Every row comes from one small tree of marks. The marks that hang from a mark follow it in brackets, in alphabetical order. Every link used is in the known rows. Which tree was each row made from?
Known rows
X{H{E{M} Z{C}}}: [-13   5  13 -11  -7 -26 -32  12   3 -10   1  -4   6  -5 -10 -16  -1   6
   9   0  15  -1  -8 -12   9  -4   6   9  40  -8  -3 -13 -11]
C{Z{H{X}}}: [  2  11  13  -8 -14  13 -25  -1   7 -13 -12  -7   5  -3  -2  -1  -3  -3
 -11   2  14  -7  -8 -17  -2   8  11  -4  16   7  -1  -3  -2]
W{M V}: [  4   4   7 -21  -7   4  -4 -13 -10   5  32 -14 -10   0  29  -9  -2   8
 -23  13 -22 -17  10 -12 -18   1 -24  26   4  -1   3 -16  -7]
E{H V}: [ -5   3   3  -3 -10  10  -8  12  -1  -8 -11  -6   8  -5   2  -5   4  20
 -12  -7  -3  -3   1   5  13 -21 -15  -4   9  -5   4  -4   3]
E{H{X}}: [ -8   6   9  -3 -12  35 -15   3   1  -7 -13  -2   2  -6   1  -6   4  12
  -5  -7   9 -10  -2  -5  10  -8 -16  12  23  -4  -1  -5  -1]
H{X Z}: [ -9   3  17  -6 -15  -5 -38  22   1 -12   2   7  -8   5  -4   4  -5   6
  -3   3  18  -3 -11 -13   4  -2  -4  15  41  17  -3   5  -1]
Z{H}: [ -4   9  12   4 -11  29 -12  -6   2  -4 -14 -18  10  -2  12  -9  -4  14
  -9   9  10  -1  -6  -9   8  -5  -1  -2  -9  10  -6  -1  -9]
M{E T}: [  7   7  11  -2  -4  13  -1 -12   0  -2  -1  -7 -19   1  -7  -4   2  24
  -9   1  20  -5  -6   3  33 -14 -26  14  18  13   1   5 -13]
Z{C H{E{M} X}}: [-20  -3  10 -16 -13  17 -28  -3   3   1 -20  -6  32  -5  -7  -2  -2  16
  -5  -4  13  -1 -12 -10  12  11   5   7  41   9  -5 -22  -2]
T{H}: [ -7   9  14 -14  -9  -4  -2  11  -4   4  -5 -11  -9  -2  19 -15   3   9
   2   7  16  -9  -4  -7   5  -9 -15  15  -5   3  -3  -9  -6]
X{H}: [ -4  13  11  -3  -5  -8 -12   1  -1  -9  -5 -15  -9  -4   7 -21  -1   8
   1   0  10 -11   5 -10   8  -9   1  -2  11 -11  -3  -1 -19]
E{M{T W} V}: [ -7  -1   6   3  -6 -26  -1  16   1   0   3 -12   7  -2 -19   1   4  22
 -21  18   0   0  -5   8  31  -8 -14  -1  24   7   3  -6  -9]
M{E}: [  2  12  15  -8  -7   8  -4  -5  -3  -4 -14   2 -15   0   8  -6   0  16
 -12   0  16  -6  -1  -3  28 -14 -17  11   9   8   2   2  10]
T{H{Z} M{E}}: [  1  12  22 -23 -15  -5  -9  18  -2   5   5  -5 -16   2  20 -22  14  13
   0  -2  35  -9 -21  -4  26 -21 -20  32   0  14  -4  -4  -4]
T{M}: [ 11  12  13 -16 -12  13  -3   4  -7  -2   4  -7 -10   6  21 -16   4   6
  -6  -2  15 -10  -6  -7  21  -6  -3  16  -8   7  -3   4 -16]
U{H{X Z{C}}}: [  0   8  11  -6 -16  11 -25  12  -4  -9  -4   3   4   3   1   4   7   8
  -7   0  25   1  -9  -9   9  -2  -4  18  55  20  -6  -8 -10]
H{E X Z}: [-15  -1  14  -5 -17 -15 -45  18   3 -12   8  17 -11  -2 -12   8  -9   7
   8  -6  25  -1 -15 -16  -3  16  -2  21  52  20   0   3   1]
W{M{E Z}}: [  7  16   6 -13  -8   7  -2   3  -6   0  -1  -8 -17  -5  21  -8  -4  21
 -22  12   3 -16  -6  -6   6   0 -35  13   9   4   2 -14   8]
H{E{V} X Z{C}}: [-20 -10  10 -20 -17 -31 -48  25   0 -10   3  15   5   1 -16  13  -7  15
   2 -11  17   4 -14  -8   0  10   1  12  71  20   2  -6   6]
U{M}: [  3  10  19   0 -13  -4  -2   4  -5  -5  -2  -5  -1   7  18  -4   5   6
 -11  -3  17  -3  -5  -7  11  -7  10  10  21  19  -1   1  -6]
T{M{W X Z{H}}}: [  7  17   9  -3 -13  31   2   9   0  -1   1 -21 -11  -4  14  -5   4  25
 -13  16  32  -3 -12  -4  34   7 -27  15  12  23  -4   1 -26]
W{M{E X Z} V}: [  7  10   4 -19  -5   7   4  -7  -8   0  25 -12 -22  -7  28   1   1  26
 -31   9  -5 -16   6  -8  10   1 -55  32  27   9   6 -21  -5]
Z{C H{X}}: [-15   0  11 -18 -12  30 -24  -4   0   1 -22 -15  26   1   3  -3  -2  17
  -9   2  11  -2  -7  -9   8   1   3   0  31  12  -8 -13  -7]
E{M{W}}: [ -7   9  13   0  -7  -3  -3   9  -1   1  -6  -7   5  -2  -6  -6   2   7
 -16  25   4  -2  -4  -5  25  -3  -9  12  13   2  -1  -8   2]
U{M{X Z{H}}}: [  3  14  13   7 -14  11   2  12  -1 -11  -8 -15   1  -1  20   4   5  22
 -15  -1  29   0 -10  -6  26   0 -11   8  33  30  -2  -5 -17]
U{M{W{V}}}: [  1   8  20   2 -11  -2   1  -3  -4   2  11 -13  -4   4  11  -1   7  11
 -18  16  15  -1   1  -5   6   0   2  20  32  25   0   3  -5]
E{M{Z{H}} V{W}}: [ -8  10   5  -7 -15 -17   0  22   2  -1 -13 -11  18  -5  -5  -6  -4  22
 -26   2   0  -2  -5   3  35  -1  -7 -13  10   8   3  -3  10]
U{H{E Z} M}: [  6  12  17  12 -20  -7 -15  10  -2 -12   7   6   1   1   9   4  11   6
  -3 -10  38   8 -17  -8   6   1  11  23  53  35  -3  -4 -11]
C{Z{H{E}}}: [  3  11  10  -8 -12  10 -23  -5   7 -13  -9  -5   4  -6  -2  -1  -5  -4
  -5   2  15  -2 -10 -16  -4  12  12  -2   9   6   0  -4  -1]
E{M V}: [ -7   2   7  -7  -9 -33  -5  21  -4  -6  -8  -1  13   0   0  -4   3  14
 -22   2  -8  -4  -1   1  30 -15  -4  -3   9  -2   5 -11   6]
U{H{Z} M{T}}: [ 12  12  16  16 -17   4  -9   7  -2 -10  13  -7   0   6   4   3  16  11
  -8  -2  36   7 -16  -2  14 -10   3  21  51  37  -6   0 -28]
M{E W X}: [ -3  12  17   3  -5  17   7  -3   1  -1  -6  -3 -22  -7  -2  12   1  25
 -14  12  29   2  -2   0  37  -3 -40  13  38  22   2   0  -7]
H{E{V} X}: [-16  -3   7  -7 -16 -24 -23  12  -1  -8  -2  12  -7  -7  -6   8  -9  15
  -2 -19  14 -10  -3  -7   4  18  -4   5  43  12   6   0   2]

Which tree is each row?
[  2   4   9 -18  -5  21   3 -17  -7   2  27  -9 -13  -7  26  -1   6  19
 -25  -4 -11 -16   7  -7   5  -9 -50  31  23   0   6 -23  -7] -> W{M{E{H} X} V}
[  2  15   6 -10 -10  -2   9  16  -1  -9 -11  -2 -21  -7   5  10  -4  36
 -22 -10  25  -2  -2   4  51  -4 -44   0  39  22   7   2   2] -> M{E{V{W}} X Z}
[  8   9   1 -19  -7   5  -3  -4 -10   2  28 -19 -14  -3  29  -8  -2  18
 -27  22 -17 -17   8 -11 -11   6 -35  28   9   3   4 -17  -3] -> W{M{Z} V}
[-11   7   3 -12 -10  24 -16  18   2  -6 -23  -5  21  -8  -9  -9  11  18
 -15   5   7 -10  -8  -2  35  -8 -24  19  42  -9   0 -24  10] -> E{H{X} M{Z{C}}}
[-13   6  12 -14 -10 -17  -6  12  -1   5  -3  -3  -3  -8   9 -13   3   8
   6   0  18  -8  -9  -8   9   1 -12  22   4   1   0 -18  -1] -> T{H{E{M}}}
[-20  -6   8 -17 -14  11 -28  -1   2   0 -19  -7  27  -4  -5   2  -5  22
  -5  -9  12   1  -9  -6   5  10   4  -3  42  14  -3 -15  -2] -> Z{C H{E{V} X}}
[-15   5  18 -14 -14 -13 -23  25   0   0   0  -2  -9  -1   9  -8   2   8
   4   4  24  -8 -12 -11   2  -7 -15  22  23  13  -5  -6  -4] -> T{H{X Z}}
[ -2  10  15  -3  -7  28  -8   4   2 -12  -8   5 -12  -6   3   7   6  21
  -7 -12  25   2  -8  -1  39 -23 -41  17  35  10   2  -7  -5] -> M{E{H{Z}} X}
[  2  13   5 -18  -9  20  -6  -1  -4   3  -8 -15   0  -5  19  -8  -3  26
 -23  13   3 -11 -10  -5   7  -1 -31  10  14   6  -1 -22   7] -> W{M{E Z{C H}}}
[  1   4   9  -4  -7  18   2  -8   3   1  -2  -7  -8  -5 -17  -4   4  31
 -12 -16  14  -3  -5  13  35 -19 -28   2  24   8   3   8  -5] -> M{E{H V{W}} T}
[-14   0   8 -15  -9  19 -21  -7   1   2 -19 -11  33  -4  -2  -6  -2  14
  -4   4   9   5 -11  -8  13   4   5   5  22   7  -4 -22  -3] -> Z{C H{E{M}}}
[  4  11   1  10  -3  24   6   9   3  -4   9 -25 -26  -8 -13  14  -1  36
 -10  32  33   4  -7   4  33  13 -52  14  47  29   0   2 -39] -> M{T W X Z}
[ -1  10   7   5 -17   9 -13   0  -2  -8  -4   8  -8  -7   3   4   2  10
  -3 -13  28  -6  -5 -10   7  14  -6  18  43  17  -1  -5 -11] -> U{H{E X}}
[  8   7   9  15 -17 -11   1   0  -3  -7  10  -3   0  -2   3   7  13  18
  -8 -19  33   3 -11   2  14   4   4  14  53  33   0  -3 -26] -> U{H{E{V}} M{T}}
[  6   8   1 -19  -6   7   2  -3  -9  -1  31 -17 -16  -5  31   1  -2  19
 -26  13 -11 -15   8 -11  -3   7 -47  28  21   7   5 -21 -16] -> W{M{X Z} V}
[  0  10   0  16  -8  30  -8  -1   8   2   0 -31 -11 -12 -20   2  -4  39
  -7  40  31   4 -14   2  16  21 -31  12  28  28  -3   6 -22] -> M{T W Z{H{E}}}
[  3   3   7 -19  -6   6   1 -11 -10   2  35 -13 -13  -2  31   1  -1  10
 -23   4 -17 -15  10 -13  -9   1 -36  26  16   3   4 -21 -19] -> W{M{X} V}
[  5  16  12 -33 -12   4   3  15  -5   9  -9 -13 -12  -1  24 -24  14  25
  -6   1  35 -14 -15   0  37 -12 -30  31   8  11  -3 -13  -2] -> T{H M{E Z{C}}}
[-12  -2  15 -21 -13  -2 -42  20  -2  -8  -2   5   4   8  -6   4  -3   8
  -3   4  16   0 -11 -12   4  -3  -2  15  55  17  -5  -4   0] -> H{X Z{C}}
[-12  -2  12 -19 -10 -18 -37  17   0  -6   3  10  13   2 -12   1  -3   4
   5   7  13   9 -18 -10  11   2   2  22  42   9   0 -16   5] -> H{E{M} Z{C}}
[-13   7   9 -20 -10 -16  -7  16  -2   6  -7  -6   1  -7   9 -13   3  13
   4   5  20  -6 -10  -6  13   3 -17  24  14   3   0 -22   1] -> T{H{E{M{Z{C}}}}}
[ -6  11   5 -13  -4  -8  -4  19  -2  -9 -12 -12   9  -5   1  -7   5  16
 -13   8  12  -5  -4  -6  42  -6 -22  10  37  -4  -1 -24 -14] -> E{M{X{H} Z{C}}}
[ -1  12   5 -18  -8  31 -12   7  -1  -5 -29  -4  -2  -7  -2  -5   6  34
 -17   5  24  -7  -6   2  39  -9 -37  19  47   5   2 -12  19] -> M{E{H{X}} Z{C}}
[ -7   8  15  -3  -6 -22 -10  13   1 -16  -4   0 -16  -7   1   3   4  26
 -10 -18  22  -2  -2  -1  39 -23 -29  -1  43   8   4  -5 -12] -> M{E{V} X{H{Z}}}
[ -1   9  11  -8 -15   8 -28  -3   8 -13 -10  -2   2  -7  -6   2  -5  -2
  -5  -3  18  -6 -10 -18  -5  16  11  -2  22   8   0  -4  -1] -> C{Z{H{E X}}}
[ -5   5  10 -12  -9  33 -25   9   0  -7  -7  -5  11   1  -2  -7   5  10
   0   6   8   5  -9  -3   8 -20 -13  15  23  -1  -3  -8   1] -> E{H{Z{C}}}
[  3   6   1 -25  -8  16  -8  -9  -8   6  20 -26   3  -3  27  -9  -1  22
 -28  23 -17 -13   4 -11 -11   5 -31  25  15   4   1 -24  -4] -> W{M{Z{C H}} V}
[-18  -5  13 -20 -15 -13 -48  16   1  -8   3  15   1   1 -14   9  -8   8
   8  -6  24   2 -15 -14  -2  15   1  22  67  19  -1  -6   3] -> H{E X Z{C}}
[  4   8   1  10  -5  33  -4  -8   5   4  13 -40 -11  -8 -12  -1   2  40
 -19  48  18   1  -3   2  16  12 -39  22  27  27  -2   5 -24] -> M{T W{V} Z{H}}
[ -6   7   7 -10  -8 -12  -4   4  -5  -4  15  -8 -10  -8  19  -2  -7  12
  -8 -11  -2 -12  -2 -10  -6   3 -24   1  20  -4   2 -21 -23] -> W{M{X{H{E{V}}}}}
[-12   1   7  -2 -10 -27 -11  12   0  -3  -1   4   3  -8 -11   3  -4  14
  -7   4   6   0  -5  -2  16  10  -5   6  24   6   6  -8   6] -> H{E{M{W} V}}
[-13   5  10  -2 -11  21 -14  11   2  -6 -16   0  17  -8  -8  -9  10   9
 -12  -4   3 -11  -6  -4  28 -12 -15  16  26 -12   0 -17   6] -> E{H{X} M}
[  0  17  10 -16 -15  21   3  -2  -1   9   6 -15  -4  -2  13 -10 -15   9
 -15   1   2  -9  -4  -8  -3  14  -9  -4   0  10  -3   4  -1] -> V{W{M{Z{H}}}}
[  7  11  -1   7  -7  29  -7   2   4  -6  -5 -30  -6  -4  -3  -6  -2  33
 -10  22  21  -2 -11   0  23   3 -26   8  10  19  -4   3 -25] -> M{T Z{H}}
[-13  -3   6 -12 -10  -8 -23  28   1  -8 -11  -1  32  -1 -13  -4  11  16
 -15   1  -7   4 -12   6  29 -30 -11   4  31  -9   3 -21  12] -> E{H{Z{C}} M V}
[ -4  11  20 -24 -16  -1  -2  12  -3   9  -3  -3 -18  -2  20 -21  14  16
  -4 -16  35 -21 -13  -5  29 -10 -21  29  10  11  -3  -6  -5] -> T{H{X} M{E}}
[ -7  -1   6  -5  -6  -5   3   6   1  -2  15 -11 -17  -6   1   8   1  24
   7 -12  26  -1  -7   1  22   0 -36  14  30  17   2  -9 -44] -> M{T{H{E{V}}} X}
[-17   3  12   5 -16  13 -23  -1   6  -4 -14  -4  15  -9  -3  -2  -4  14
  -5  -5  16  -6 -12 -12  12  12   1   6  19  10  -4  -9  -3] -> Z{H{E{M} X}}
[-10   1  12 -10 -16 -27 -30  18   2  -7  13  11  -5   0 -10   5 -13   9
   4  -7  14   9 -12  -6  -1   7   3   4  29  19   3  10   5] -> H{E{V{W}} Z}
